Each row was made from one small tree. Brackets hold a mark, then the marks that hang from it, in alphabetical order. Every link used is in the known rows. Write each row's tree.
Known rows:
{tifubul kalal nedanu {zeru kinoko}}: [1.003 1.148 0.031 2.093 -2.730 -0.405 -1.656 -0.228 0.098 -1.353 1.805 -3.336 0.342 2.394 -1.527 0.145 1.484 -0.204 -0.699]
{kalal {sazul pomug} {tifubul nedanu}}: [1.991 -0.733 0.489 -1.084 -0.721 -1.016 2.535 -0.802 0.196 0.492 -0.278 -1.955 -0.752 -2.713 -0.526 0.312 2.808 -0.402 -0.916]
{zeru {kinoko fumal gaba novud} tifubul}: [3.044 2.901 0.587 1.128 -1.554 1.184 -2.522 0.985 -0.648 -1.152 2.375 -1.790 -0.121 4.198 0.834 1.700 2.682 -0.287 -0.387]
{zeru {tifubul kalal}}: [2.030 1.330 0.673 -2.078 -1.533 -0.964 -1.314 -0.656 -0.333 -0.855 1.684 -2.647 -0.252 2.023 -1.118 0.031 2.030 -0.251 -1.255]
{nudaman {pido nedanu}}: [2.597 0.243 1.058 0.122 -1.642 0.922 -1.369 -0.954 -0.497 0.851 0.223 -2.318 -0.704 1.672 0.086 -0.249 2.923 -0.494 -0.565]
{kalal {tifubul nedanu}}: [2.115 0.135 0.363 -1.408 -1.019 -0.501 0.846 -0.787 -0.184 0.791 0.090 -2.042 -0.352 -0.711 -0.154 -0.135 2.354 -0.268 -0.630]
{kalal tifubul}: [2.167 -0.047 0.835 -3.412 -0.809 -0.544 0.848 -0.859 -0.360 0.451 -0.533 -1.712 -0.464 -1.393 0.018 -0.255 2.654 -0.186 -0.747]
{tifubul {kalal {sazul pomug}} nedanu zeru}: [1.180 -0.001 -0.330 2.183 -2.063 -1.274 1.416 -0.135 0.606 -1.476 1.159 -2.834 -0.458 -1.109 -1.833 0.151 1.924 -0.466 -1.469]
{pido nedanu nudaman}: [2.081 -0.966 0.944 0.012 -1.179 0.395 -1.213 -0.418 0.303 -0.701 0.649 -2.873 -1.381 1.407 -0.821 0.566 2.835 -0.173 0.018]
{zeru {kinoko fumal gaba} {tifubul {kalal {sazul pomug}}}}: [2.548 0.879 0.808 -1.427 -1.604 -0.315 -0.861 0.394 -0.130 -1.874 2.127 -2.673 -0.610 1.948 -0.561 2.239 2.461 -0.460 -0.871]
{zeru tifubul}: [2.219 1.189 0.901 -0.678 -1.360 -0.053 -1.207 -0.848 -0.524 -0.368 1.014 -2.535 -0.395 1.450 -0.285 -0.439 2.492 -0.132 -1.032]
{kalal {sazul pomug} {tifubul nedanu {zeru kinoko}}}: [1.183 -0.511 0.367 1.128 -1.787 -0.597 1.262 -0.937 0.340 -0.358 0.195 -2.739 -0.189 -0.844 -0.869 0.135 2.610 -0.277 -0.443]
{kalal {sazul pomug} tifubul}: [2.004 -0.838 0.945 -3.263 -0.481 -1.047 2.587 -0.924 0.026 0.213 -0.843 -1.611 -0.795 -3.375 -0.331 0.226 3.158 -0.320 -1.122]
{zeru kinoko}: [1.631 1.143 1.292 -0.669 -1.754 0.407 -1.529 -0.491 -0.543 -0.307 0.415 -2.487 0.008 0.773 -0.249 0.139 2.635 0.029 -0.567]
{zeru {kinoko novud}}: [1.793 2.606 1.038 0.542 -1.561 0.484 -1.603 0.212 -0.456 -0.486 0.899 -1.642 0.266 1.937 -0.057 0.509 2.895 -0.055 -0.648]
{pido nedanu}: [2.065 -0.239 0.923 -0.120 -0.932 0.276 -0.638 -0.539 -0.453 -0.260 0.491 -2.709 -1.061 0.410 -0.528 -0.150 2.650 -0.124 -0.427]
{kalal sazul {tifubul nedanu {zeru {kinoko novud}}}}: [1.386 0.432 -0.217 2.179 -1.481 -0.007 0.214 -0.188 0.182 -0.082 0.644 -1.909 0.194 1.639 -0.323 0.503 2.457 0.112 -0.021]
{kalal {sazul pomug} {tifubul nedanu {zeru {kinoko fumal}}}}: [1.631 0.243 0.156 1.443 -1.981 -0.726 1.365 -0.158 0.208 -1.046 0.364 -2.481 -0.157 -1.206 -0.149 1.010 2.463 -0.342 -0.189]
{kalal {sazul pomug}}: [1.847 -0.114 0.956 -0.724 -1.027 -0.455 1.489 -0.417 0.006 -0.383 -0.247 -1.978 -0.763 -2.688 -0.609 0.174 3.044 -0.241 -1.371]
{kalal {sazul pomug} {tifubul {zeru {kinoko gaba}}}}: [1.778 -1.540 0.536 -1.166 -1.379 0.374 1.269 -0.656 0.224 -0.700 -0.010 -2.211 -0.694 -0.933 -0.426 0.587 2.770 -0.341 -0.703]
{zeru {kinoko gaba novud} {tifubul {kalal sazul} nedanu}}: [2.195 1.222 -0.075 1.351 -1.316 0.460 -2.100 0.406 0.065 -0.817 3.007 -2.508 -0.346 5.285 -1.011 1.861 2.002 -0.053 -0.469]

Which tree is each row?
[1.641 -0.205 0.038 -0.159 -1.230 -0.806 0.471 -0.087 0.167 -0.134 1.089 -2.501 -0.541 -0.090 -1.284 0.700 1.862 0.028 -0.880]	{tifubul {kalal sazul} nedanu}
[1.302 0.176 0.203 0.825 -2.120 -0.103 -0.438 -0.883 -0.057 -0.195 0.572 -2.781 0.118 1.055 -0.443 -0.336 2.058 -0.164 -0.130]	{kalal {tifubul nedanu {zeru kinoko}}}
[1.846 0.214 0.040 0.036 -1.257 -0.918 -0.616 -0.529 0.047 -0.442 1.863 -2.932 -0.501 2.039 -1.346 0.527 1.800 0.020 -0.808]	{zeru {tifubul {kalal sazul} nedanu}}
[1.410 0.081 0.672 -1.241 -1.906 -0.104 -0.449 -0.990 -0.226 -0.579 -0.062 -2.381 0.167 0.354 -0.280 -0.397 2.421 -0.068 -0.317]	{kalal {tifubul {zeru kinoko}}}
[1.888 1.280 -0.359 2.569 -1.644 -0.145 0.407 0.573 0.054 -0.737 0.805 -1.624 0.145 1.025 0.463 1.378 2.363 0.029 0.276]	{kalal sazul {tifubul nedanu {zeru {kinoko fumal novud}}}}
[2.384 0.038 -0.198 1.098 -2.096 0.691 -0.321 0.310 -0.138 -0.644 1.257 -2.506 -0.257 1.270 0.536 1.122 1.920 -0.380 0.021]	{kalal {tifubul nedanu {zeru {kinoko fumal gaba}}}}
[2.837 3.153 -0.063 1.762 -1.879 0.246 -2.703 1.239 -0.284 -1.503 3.666 -2.351 0.066 5.557 -0.207 2.278 1.847 -0.498 -0.457]	{zeru {kinoko fumal gaba novud} {tifubul kalal nedanu}}
[2.187 2.912 0.039 1.871 -1.654 -0.666 -1.843 0.790 -0.184 -1.390 2.886 -2.356 0.208 4.228 -0.494 2.115 2.089 0.007 -0.127]	{zeru {kinoko fumal novud} {tifubul {kalal sazul} nedanu}}
[1.719 -1.564 0.104 1.000 -1.578 0.344 1.294 -0.487 0.390 -0.413 0.564 -2.635 -0.665 -0.173 -0.628 0.731 2.472 -0.423 -0.513]	{kalal {sazul pomug} {tifubul nedanu {zeru {kinoko gaba}}}}
[1.592 0.252 0.283 0.044 -1.390 -1.355 1.452 -0.122 0.384 -0.646 0.997 -2.496 -0.600 -1.369 -1.627 0.715 2.255 -0.455 -1.475]	{tifubul {kalal {sazul pomug}} nedanu}
[1.384 0.875 0.081 2.483 -1.566 -0.557 1.144 -0.217 0.444 -0.743 0.638 -1.920 0.123 0.160 -0.650 0.465 2.803 -0.366 -0.554]	{kalal {sazul pomug} {tifubul nedanu {zeru {kinoko novud}}}}
[1.479 1.044 0.771 0.433 -1.826 -1.125 -0.993 -0.721 0.105 -0.991 2.127 -3.416 -0.179 2.406 -1.796 0.900 2.239 -0.344 -0.900]	{zeru kinoko {tifubul {kalal {sazul pomug}} nedanu}}
[2.547 0.319 0.547 -1.608 -1.484 0.198 -1.877 0.406 -0.359 -1.300 2.174 -2.708 -0.537 3.186 -0.259 2.242 2.082 0.030 -0.293]	{zeru {kinoko fumal gaba} {tifubul {kalal sazul}}}
[1.358 -0.539 -0.099 2.323 -2.249 0.056 0.165 0.139 0.561 -1.502 1.864 -3.137 -0.482 1.044 -1.675 1.126 1.875 -0.485 -0.999]	{tifubul {kalal {sazul pomug}} nedanu {zeru {kinoko gaba}}}
[1.686 -0.137 -0.234 0.601 -1.665 -0.458 0.864 -0.777 0.071 0.149 0.242 -2.387 -0.275 -0.548 -0.379 -0.624 1.993 -0.297 -0.637]	{kalal {tifubul nedanu zeru}}
[3.088 3.023 0.120 3.217 -1.724 1.101 -2.542 1.103 -0.481 -0.820 3.009 -2.190 -0.123 4.882 0.614 1.826 2.308 -0.387 -0.266]	{zeru {kinoko fumal gaba novud} {tifubul nedanu}}
[1.610 2.546 0.442 1.806 -1.624 -1.081 -1.095 0.039 0.213 -1.396 2.652 -2.577 0.174 3.409 -1.604 1.285 2.498 -0.408 -0.974]	{zeru {kinoko novud} {tifubul {kalal {sazul pomug}} nedanu}}
[0.944 -0.109 0.392 0.018 -2.163 -0.360 -0.899 -0.380 0.120 -1.461 0.868 -2.864 0.044 1.121 -1.454 0.517 1.974 0.246 -0.598]	{tifubul {kalal sazul} {zeru kinoko}}
[1.272 1.032 0.284 3.526 -2.683 0.471 -1.464 -0.430 -0.093 -0.782 1.119 -3.211 0.202 1.752 -0.686 -0.269 1.950 -0.089 -0.463]	{tifubul nedanu {zeru kinoko}}
[1.893 0.112 0.494 -2.062 -1.036 -0.937 -0.640 -0.685 -0.121 -0.737 1.207 -2.573 -0.535 1.359 -1.166 0.472 2.196 0.105 -0.958]	{zeru {tifubul {kalal sazul}}}
[1.630 0.154 0.758 -2.035 -1.134 -1.379 1.441 -0.212 0.201 -0.834 0.367 -2.102 -0.652 -2.052 -1.422 0.623 2.563 -0.364 -1.605]	{tifubul {kalal {sazul pomug}}}
[2.491 3.760 0.822 1.239 -1.738 0.230 -2.507 0.527 -0.729 -1.283 1.956 -1.871 0.359 3.611 0.526 1.191 2.765 -0.144 -0.365]	{zeru {kinoko fumal novud} tifubul}
[1.389 0.718 -0.431 1.818 -2.339 -0.811 -0.284 -0.124 0.236 -1.191 1.497 -2.863 -0.093 0.801 -1.436 -0.315 1.454 -0.320 -1.091]	{tifubul kalal nedanu zeru}
[1.675 1.834 0.654 0.206 -2.132 -0.597 -2.675 -0.622 -0.267 -0.938 2.543 -3.489 0.244 4.351 -1.399 0.548 1.795 -0.194 -0.595]	{zeru kinoko {tifubul kalal nedanu}}
[2.670 1.063 0.869 -0.650 -1.717 1.228 -1.388 0.680 -0.622 -0.721 1.136 -2.170 -0.373 1.046 0.754 1.499 2.458 -0.179 -0.452]	{zeru {kinoko fumal gaba}}
[1.928 1.578 -0.303 4.697 -2.197 1.510 -1.605 0.711 0.060 -0.849 2.058 -2.336 -0.048 3.428 -0.245 0.583 2.116 -0.303 -0.614]	{tifubul nedanu {zeru {kinoko gaba novud}}}
